Every row comes from one small tree of marks. The marks that hang from a mark follow it in brackets, in the order of their numbers. Every link used is in the known rows. Which tree was each row made from?
Known rows:
J388{J356{J778} J535}: [-0.10 -0.30 -0.13  0.14  0.01  0.05  0.34 -0.14  0.31 -0.16  0.08 -0.09
  0.03  0.02  0.31  0.22  0.10  0.09  0.03 -0.06]
J395{J305{J535} J366}: [-0.20  0.15 -0.03 -0.12 -0.08  0.29 -0.15 -0.29  0.34  0.01 -0.01  0.01
 -0.02 -0.06 -0.29  0.31 -0.19 -0.21 -0.01  0.12]
J366{J713}: [ 0.04 -0.14  0.04  0.11 -0.02 -0.34 -0.29  0.17 -0.12 -0.02 -0.09  0.05
  0.20 -0.08 -0.06 -0.24 -0.17  0.11  0.05 -0.13]
J395{J305{J535{J388}} J366{J713}}: [ 0.05 -0.19  0.24 -0.01  0.00  0.22 -0.12 -0.08  0.40  0.13 -0.16  0.21
  0.05 -0.05 -0.49  0.12 -0.27 -0.07  0.13  0.00]
J535{J305{J395} J388}: [ 0.13 -0.04 -0.02 -0.03  0.08  0.02 -0.13  0.26 -0.51 -0.17  0.10  0.02
  0.26  0.14 -0.03 -0.23  0.22  0.04 -0.04 -0.08]
J395{J305{J535{J388}}}: [-0.09  0.00  0.10 -0.05  0.16  0.12 -0.01 -0.06  0.44  0.14  0.09  0.22
 -0.03  0.08 -0.40  0.00  0.04 -0.04  0.03  0.06]
J535{J305{J395}}: [-0.01  0.14 -0.13 -0.06 -0.01 -0.08 -0.22  0.16 -0.61 -0.31  0.05 -0.13
  0.28  0.05  0.12 -0.20  0.13 -0.06 -0.17 -0.05]
J388{J356 J535}: [-0.02 -0.36 -0.13  0.03  0.01  0.03  0.07 -0.03  0.21 -0.53  0.07 -0.08
  0.14  0.08  0.22  0.23  0.11  0.06  0.13  0.00]
J305{J535{J388}}: [ 0.04 -0.12  0.09 -0.03  0.06 -0.11 -0.10  0.06  0.18  0.18  0.09  0.23
 -0.14 -0.06 -0.26 -0.17 -0.03  0.10  0.15  0.07]
J388{J356{J305 J778} J535}: [-0.08 -0.12 -0.03  0.18  0.05  0.16  0.34 -0.28  0.29  0.25  0.02 -0.06
 -0.13  0.04  0.38  0.18 -0.01  0.02  0.05 -0.10]
J535{J305 J388}: [ 0.08 -0.26 -0.13  0.06  0.05 -0.23 -0.20  0.29 -0.36 -0.04  0.01  0.06
  0.03 -0.01 -0.15 -0.16  0.14  0.17  0.01 -0.14]
J356{J778}: [-0.20  0.08 -0.12  0.13  0.01 -0.15  0.03 -0.05  0.01  0.37  0.10 -0.03
  0.02 -0.09  0.10 -0.07 -0.04  0.08 -0.06 -0.10]
J713{J366}: [-0.04 -0.23 -0.11  0.06 -0.04 -0.17 -0.24  0.00 -0.31  0.01  0.00  0.02
  0.28  0.07  0.04 -0.37 -0.06  0.15 -0.06  0.01]
J778{J535{J305 J388}}: [ 0.13 -0.06  0.01 -0.05  0.11 -0.40 -0.04  0.29 -0.17 -0.07 -0.05 -0.01
 -0.19  0.00 -0.24 -0.12  0.10  0.08  0.07  0.06]
J388{J356}: [ 0.02 -0.15 -0.16  0.01 -0.09  0.00 -0.16  0.09  0.19 -0.33  0.01  0.09
  0.07 -0.05  0.15  0.12  0.06  0.14 -0.06 -0.08]
J778{J535{J305 J388{J356}}}: [ 0.26 -0.22 -0.03 -0.08  0.01 -0.23  0.02  0.32  0.14 -0.39 -0.14  0.11
 -0.27 -0.03 -0.13  0.07  0.19  0.15 -0.04  0.05]
J778{J535{J388}}: [ 0.03  0.02  0.12 -0.05  0.11 -0.20  0.01  0.15  0.20  0.12  0.09  0.06
 -0.10  0.07 -0.24 -0.04  0.02  0.04  0.19  0.08]
J395{J366}: [-0.10 -0.04 -0.13 -0.01 -0.15  0.15 -0.29 -0.06 -0.09  0.03  0.02 -0.09
  0.14 -0.09 -0.01  0.22 -0.19 -0.03  0.11 -0.06]
J395{J305 J366{J713}}: [-0.09 -0.04  0.04  0.04 -0.07  0.19 -0.23 -0.07  0.14 -0.05 -0.18 -0.04
  0.32 -0.01 -0.26  0.20 -0.28 -0.12  0.01 -0.11]
J356{J778{J535{J305{J395}}}}: [-0.06  0.38  0.01 -0.05  0.04 -0.24  0.19  0.04 -0.32  0.01  0.00 -0.20
 -0.06  0.00  0.09 -0.18  0.10 -0.13 -0.21  0.11]
J778{J535}: [-0.07  0.21  0.02 -0.09  0.02 -0.31 -0.08  0.06  0.09 -0.01  0.04 -0.08
 -0.08  0.01 -0.08 -0.02 -0.07 -0.03  0.06  0.12]

Write each row's tree:
[ 0.07 -0.22  0.05  0.07  0.01  0.03  0.23  0.00  0.58  0.22  0.03  0.32
 -0.34 -0.14 -0.04  0.02  0.07  0.22 -0.03  0.02]
J305{J535{J388{J356{J778}}}}
[ 0.09  0.13  0.14  0.09  0.05  0.47  0.27 -0.09  0.22  0.47  0.07  0.19
  0.03  0.14  0.27  0.00  0.08  0.06 -0.03 -0.16]
J535{J388{J356{J305{J395} J778}}}
[-0.08  0.18 -0.10  0.03  0.01 -0.50  0.14  0.09 -0.16  0.15 -0.07 -0.17
 -0.31 -0.14 -0.03 -0.10  0.03  0.00 -0.16  0.06]
J356{J778{J535{J305}}}
[ 0.23 -0.25 -0.06 -0.08 -0.14  0.45 -0.12  0.16 -0.25 -0.49 -0.08  0.05
  0.22  0.03  0.07  0.26  0.15  0.04 -0.03 -0.09]
J535{J305{J395{J366}} J388{J356}}
[ 0.17 -0.27  0.04 -0.05 -0.02  0.04 -0.04  0.10  0.47 -0.15  0.00  0.35
 -0.23 -0.08 -0.12  0.03  0.07  0.20  0.08  0.07]
J305{J535{J388{J356}}}
[-0.02 -0.07 -0.10 -0.02  0.10 -0.05  0.03  0.02 -0.59 -0.51  0.13 -0.29
  0.35  0.18  0.21 -0.10  0.20 -0.12  0.00  0.01]
J388{J535{J305{J395}}}
[-0.03  0.30  0.06  0.03 -0.02 -0.04  0.26 -0.18  0.49  0.45 -0.11  0.03
 -0.43 -0.08  0.18  0.12 -0.13  0.01 -0.09  0.03]
J388{J356{J305 J778{J535}}}
[ 0.01  0.09 -0.14 -0.09 -0.16  0.20 -0.27  0.02 -0.62 -0.28 -0.01 -0.20
  0.29 -0.01  0.08  0.09 -0.01 -0.12 -0.08 -0.03]
J535{J305{J395{J366}}}
[-0.14  0.67  0.21 -0.02  0.07  0.06  0.25 -0.26  0.04  0.62  0.06 -0.12
 -0.12  0.09  0.17 -0.13 -0.12 -0.22 -0.05  0.09]
J356{J305{J395} J778{J535}}
[ 0.09 -0.23 -0.14 -0.05  0.00  0.11  0.07  0.06 -0.30 -0.82  0.03 -0.19
  0.28  0.16  0.34  0.10  0.29 -0.03 -0.06 -0.01]
J388{J356 J535{J305{J395}}}
[ 0.07  0.07  0.16  0.02  0.09  0.00 -0.10 -0.09  0.14  0.61  0.05  0.26
 -0.32 -0.03 -0.17 -0.22 -0.15  0.05  0.16  0.03]
J356{J305{J535{J388}}}
[-0.04  0.24  0.06 -0.18 -0.18  0.33 -0.18 -0.20 -0.11 -0.03  0.06 -0.02
  0.10 -0.05 -0.01  0.07 -0.17 -0.17  0.07  0.15]
J305{J395{J366} J535}
[-0.13  0.53  0.17  0.01  0.02  0.15  0.15 -0.34 -0.02  0.72  0.10  0.06
 -0.19 -0.01  0.17 -0.26 -0.13 -0.13 -0.10  0.07]
J356{J305{J395 J535} J778}
[ 0.06  0.04  0.13 -0.01 -0.17  0.20 -0.28  0.01 -0.28 -0.12 -0.08 -0.07
  0.46  0.01  0.01 -0.02 -0.26 -0.10  0.11 -0.09]
J305{J395{J366{J713}}}
[ 0.12 -0.27  0.04  0.02 -0.07  0.08 -0.10  0.03 -0.64 -0.55 -0.11 -0.30
  0.44  0.08  0.11 -0.01 -0.11 -0.15  0.12 -0.04]
J388{J535{J305{J395{J366{J713}}}}}
[-0.06 -0.09  0.04  0.02  0.13  0.28  0.33 -0.16  0.84  0.15  0.01  0.31
 -0.22 -0.02 -0.19  0.19  0.13  0.06 -0.14  0.01]
J395{J305{J535{J388{J356{J778}}}}}
[-0.16  0.44  0.10  0.06  0.06 -0.20  0.20 -0.21  0.17  0.76 -0.01 -0.07
 -0.38 -0.05  0.07 -0.08 -0.19 -0.07  0.00  0.05]
J356{J305 J778{J535}}
[-0.02 -0.38 -0.25  0.15  0.01 -0.14  0.27  0.00 -0.04 -0.37 -0.04 -0.16
 -0.09 -0.07  0.30  0.16  0.20  0.12 -0.13 -0.08]
J388{J356{J778} J535{J305}}
[ 0.02  0.00  0.01  0.06  0.12 -0.37  0.22  0.17 -0.06  0.27 -0.04 -0.02
 -0.31 -0.06 -0.17 -0.13  0.10  0.10 -0.04  0.02]
J356{J778{J535{J305 J388}}}
[ 0.03  0.29  0.00 -0.19 -0.13  0.05 -0.13  0.02 -0.42 -0.31 -0.08 -0.27
  0.04  0.00 -0.02  0.13 -0.05 -0.22 -0.03  0.16]
J778{J535{J305{J395{J366}}}}
